Known rows, with every step that occurs
sufu vunufeg: [ 21  -7   8  -2  -1  10   8   1 -10 -16  -5 -14   9  -1  11  -3  -7 -10
   5  28   1   3  -9  -3]
tigiro zodi sufu levened: [ -4  -5   3   2  -6  17  -2  -9  -1  20   5  -1  -6   1  -3  -1   0  16
  -9  -1  14 -10 -10 -18]
pibi mema levened tigiro vunufeg sufu: [ -4   7  -4  -1  34 -12   2  -8   3   6  -8  -3  -3 -14  14  -9  -6   2
  10 -15 -10   8   1  20]
zodi sufu levened tigiro: [ -3   6  16  -5  -7   6  -1 -28  -1  -3 -11   8   5  -1  -5   1  -6   4
  -5  -3   4   0  -8 -14]
mema levened tigiro zudu: [-15   1   7  -3   0 -14   8  11   9 -11 -15   4  -6  -5  -5   0 -27 -11
   6  -7   2  -1  -6  34]
pibi mema levened tigiro zodi: [-10   5   1   7  31   3   6   5   9   7  -4  -6  -9 -10  -1 -10  -6  -1
   6 -14  -1   0  -3  12]
vunufeg tigiro zodi: [-11  -7  18   0  -5   7  10  27  -7 -25   8  -3  -8  21 -12   1  -9  13
  -7   5  18   5   1  -4]
pibi mema levened tigiro zudu sufu: [ -5   9  -2   0  22 -12  -1  -4   9   1  -5   2  -9 -14  -2   0   4 -14
   5 -21 -12   1 -10  16]
zodi sufu levened: [  3  -4  12  -5 -11  13  -1 -36  -3  -5   2   7   6   8  -2  -2  -7   7
  -3  -3   2  -2 -16 -14]
pibi mema levened tigiro: [ -5   4   5   4  29   2   8  -5   7  -8  -6  -2  -3  -6   1 -11 -11  -6
  10 -14  -6   3  -5  14]
vunufeg tigiro zudu: [ -8   0  20  -1 -17 -16  13  20  -4 -41   7   6  -5  21 -12  11 -14  -7
   0  -3   6   7 -11   0]
vunufeg sufu: [  7 -13  -1  -9 -13  19   1  -3  -5 -12   1   6   1  11  22   3  -8  10
  -2   4  -3  -1 -22   0]
zudu tigiro zodi sufu vunufeg: [  2  -2  -8   6  -1   4 -10   5  -4  46   7  -9  -4  11  -1   6   0  -2
 -13  17  13  -1   8  -4]
zudu tigiro: [ -1  -8  -4   4 -10   5   4  12   1   5   6   3   3  27  -6  -1 -14  -3
  -1   7   9  -1  10  -3]
levened tigiro vunufeg sufu zodi: [ -3   9   3  -3   3 -12   1  10  -6   8 -23   2   8 -19   7   1  -3   6
   0   7  -4   0  14   4]
pibi mema: [  9  -3   3   7  15  15  11  -5   0 -16   6  -2   3   4   3  -7  -2  -1
   8  -7  -6  -1 -13 -16]
sufu zodi tigiro vunufeg: [  0   1 -23  11   3  -7   1  14   3  11   3  -2  13  -2  -9  -2  -1  -6
   2  10  -2  -6  19   1]
zudu tigiro vunufeg sufu levened mema pibi: [ -1   3 -18  -1   2 -24 -10   1  -1  28  10  -3  -1   5  12  -5   9   6
   6  -1   2  12  39  -3]
zudu sufu zodi: [ 11  -4   2  -4 -10  19 -12  -4  -3  -2   3   5   5  -2  -8   5  20  -8
  -8   4 -13 -13  -5  -3]
pibi mema levened: [  2  -5   2   4  25   9   7 -11   5 -10   7  -4  -2   3   3 -13 -12  -4
  14 -13  -8   1 -12  14]
zudu tigiro vunufeg: [  2  -5  -9   3  -3 -14   2  11  -5  16   1  -2   8  16  -3  -4 -14   6
   5   9  10   2  30   2]
sufu zodi: [  5  -3  10   4  -6  19   4   5  -2  -6   3   0   9   1  -5  -3  -3 -12
   2   7  -7 -15  -7  -6]
zudu sufu levened mema pibi: [  8  -1  -1  -7  -9   7 -12 -14   3 -17   9   4  -2  -4  -5  -3  33   3
   1  -9  -7   0  11 -16]
zodi tigiro vunufeg sufu levened mema: [ -2   3 -41   5  -4 -20   0   6   8   2   7   2   8   2  10   0  10  14
   5  -4   6   9  17  -8]
tigiro vunufeg: [ 10 -11   2   0  -5  -5  11   4 -10 -14  -6  -5  13   1   1  -7 -17  20
  12  11   5   0  16   1]
mema levened tigiro zodi sufu: [-14  -4   7  -1   7   6   0   1   5  11 -13  -1  -8  -7  -5  -3 -21   6
  -2  -1   8  -2   1  34]
levened mema: [  8  -2   3   8 -25  15  15   0   6 -34  10  -1   7   5   0  -3  13   8
  10  -7  -1  -2  -6 -16]
zudu tigiro zodi sufu levened: [ -9   1  -9   5  -4   3  -9   1   2  43   9   0  -6  16  -7   2   0   6
 -12   0  16  -6   8 -14]

Rows
[ -8   3  11   3  -5  12   3   8  -1  12 -18   0  -3 -10  -9   7  -6  12
 -11   6  10  -4   0  -5]
levened tigiro zodi sufu
[ -8   6  13  -5 -12 -26  -3   8   0 -35  15   6 -13   7 -15  10  20 -10
  -3 -13  -3  14   7  -7]
vunufeg tigiro zudu sufu levened mema pibi
[ -7   6   3   6  30   4  -1 -11   6  16  -4  -4  -7 -13   0  -6  -5   0
   2 -15  -4   2  -6  15]
pibi mema levened tigiro zodi sufu
[ -5   6   1  -8  -3   5  -9   4   3   2 -11   5  -6  -8  -9   1  22   7
 -10  -6   6  -9   2 -18]
zudu sufu levened tigiro zodi
[  3   0 -35   4 -10 -19  -4  18   7   1   4   3   0   1  -6  17   8 -18
  -6  10   0   2  -4   2]
zodi tigiro zudu sufu vunufeg
[  3  -1  -5  -8  -6   6  -4 -12   3  -9  10   4  -6  -1  22  -4  16   6
   3  -9  -8   6  -5 -15]
vunufeg sufu levened mema pibi
[ -6   4 -22  11  -8  -9   1  21  10   9   9   5   3   1 -12   9  -1 -25
  -3   1  -6 -11  -6  -3]
sufu zodi tigiro zudu
[  1   2 -16   1   1 -16 -10   6  -5  36   4  -1   6   9  11   0  -1  -1
  -1   7   0  -2  23   4]
zudu tigiro vunufeg sufu zodi
[ -2   2   1   6 -13  15  -2 -11   5  16  10  -3  -5  -4  -3   0  16  17
  -6  -7  10  -8 -10 -24]
tigiro zodi sufu levened mema
[ 17  -3  12 -11  -2   2  -8   0 -14 -24   0  -6   2   6   1   7  19  -7
  -8  20  -3  10  -1   3]
zudu sufu vunufeg tigiro
[ -1   6  12  -4  -3  -7  -1 -29  -4   4 -14   5   9  -7  -3   0  -6  12
  -2  -2   3   2   3 -11]
zodi sufu levened tigiro vunufeg
[  1   6   1 -11  -1 -10  -7  -6  -2  -6 -15   5   4  -9  -6  -2  17  10
  -3  -3   2  -3  14 -11]
zudu sufu levened tigiro vunufeg
[  5  -3   0  -5  -7  18  -5  -3  -3   6   4   5   2   2  18   4   3  -5
  -6   2 -13 -10 -21  -2]
vunufeg sufu zodi
[ -4   2 -26   0  -9  -3  -9  10   6  18   8  10  -1   1  12  13   5 -16
  -9  -1 -12  -6 -18   1]
vunufeg sufu zodi tigiro zudu
[  9  -9   4   6 -13  13   8   2   2 -30  11  -4   0  -2  -2  -5   9   4
  13   0  -6   8  18  -5]
levened mema pibi
[ -8   8   2   5  24 -11   8   1  10  -3  -5   0  -7 -11  -1  -4  -9 -14
  10 -20  -9   1 -11  14]
pibi mema levened tigiro zudu
[ 15  -3  23  -5  -3   6  -3 -24 -16 -15   1  -7   7   8   3   8  -5  -5
  -7  21  -1  15 -11   4]
zodi sufu vunufeg tigiro
[ -2  -3   1   4  -5  14  -7 -10   2  18  11  -4  -9  -8  -4  -2  14  15
  -4  -4   6  -2   5 -18]
tigiro zodi sufu levened mema pibi
[  9   3  17  -2  -3 -18   7  14 -11 -29   1 -11   0   6   2   9  -4 -21
   1  20   1  13 -11   0]
sufu vunufeg tigiro zudu
[-13   6   4  -4   2 -15  -5   7   9   5 -12   6  -7 -14  -9   3  -5 -19
   0  -8  -8  -7  -4  36]
mema levened tigiro zudu sufu zodi
[ -7  -2   8  -2  13   1  -3  -1   1  18 -15  -9  -6 -13   2  -3 -15  -1
  -2   9   7   3   0  34]
mema levened tigiro zodi sufu vunufeg
[  9  -2  -6  -3  -1  -6  -3  -2 -10  12  -2  -1  10  -9  18  -2   0  10
   4   8  -8  -4   7   3]
tigiro vunufeg sufu zodi
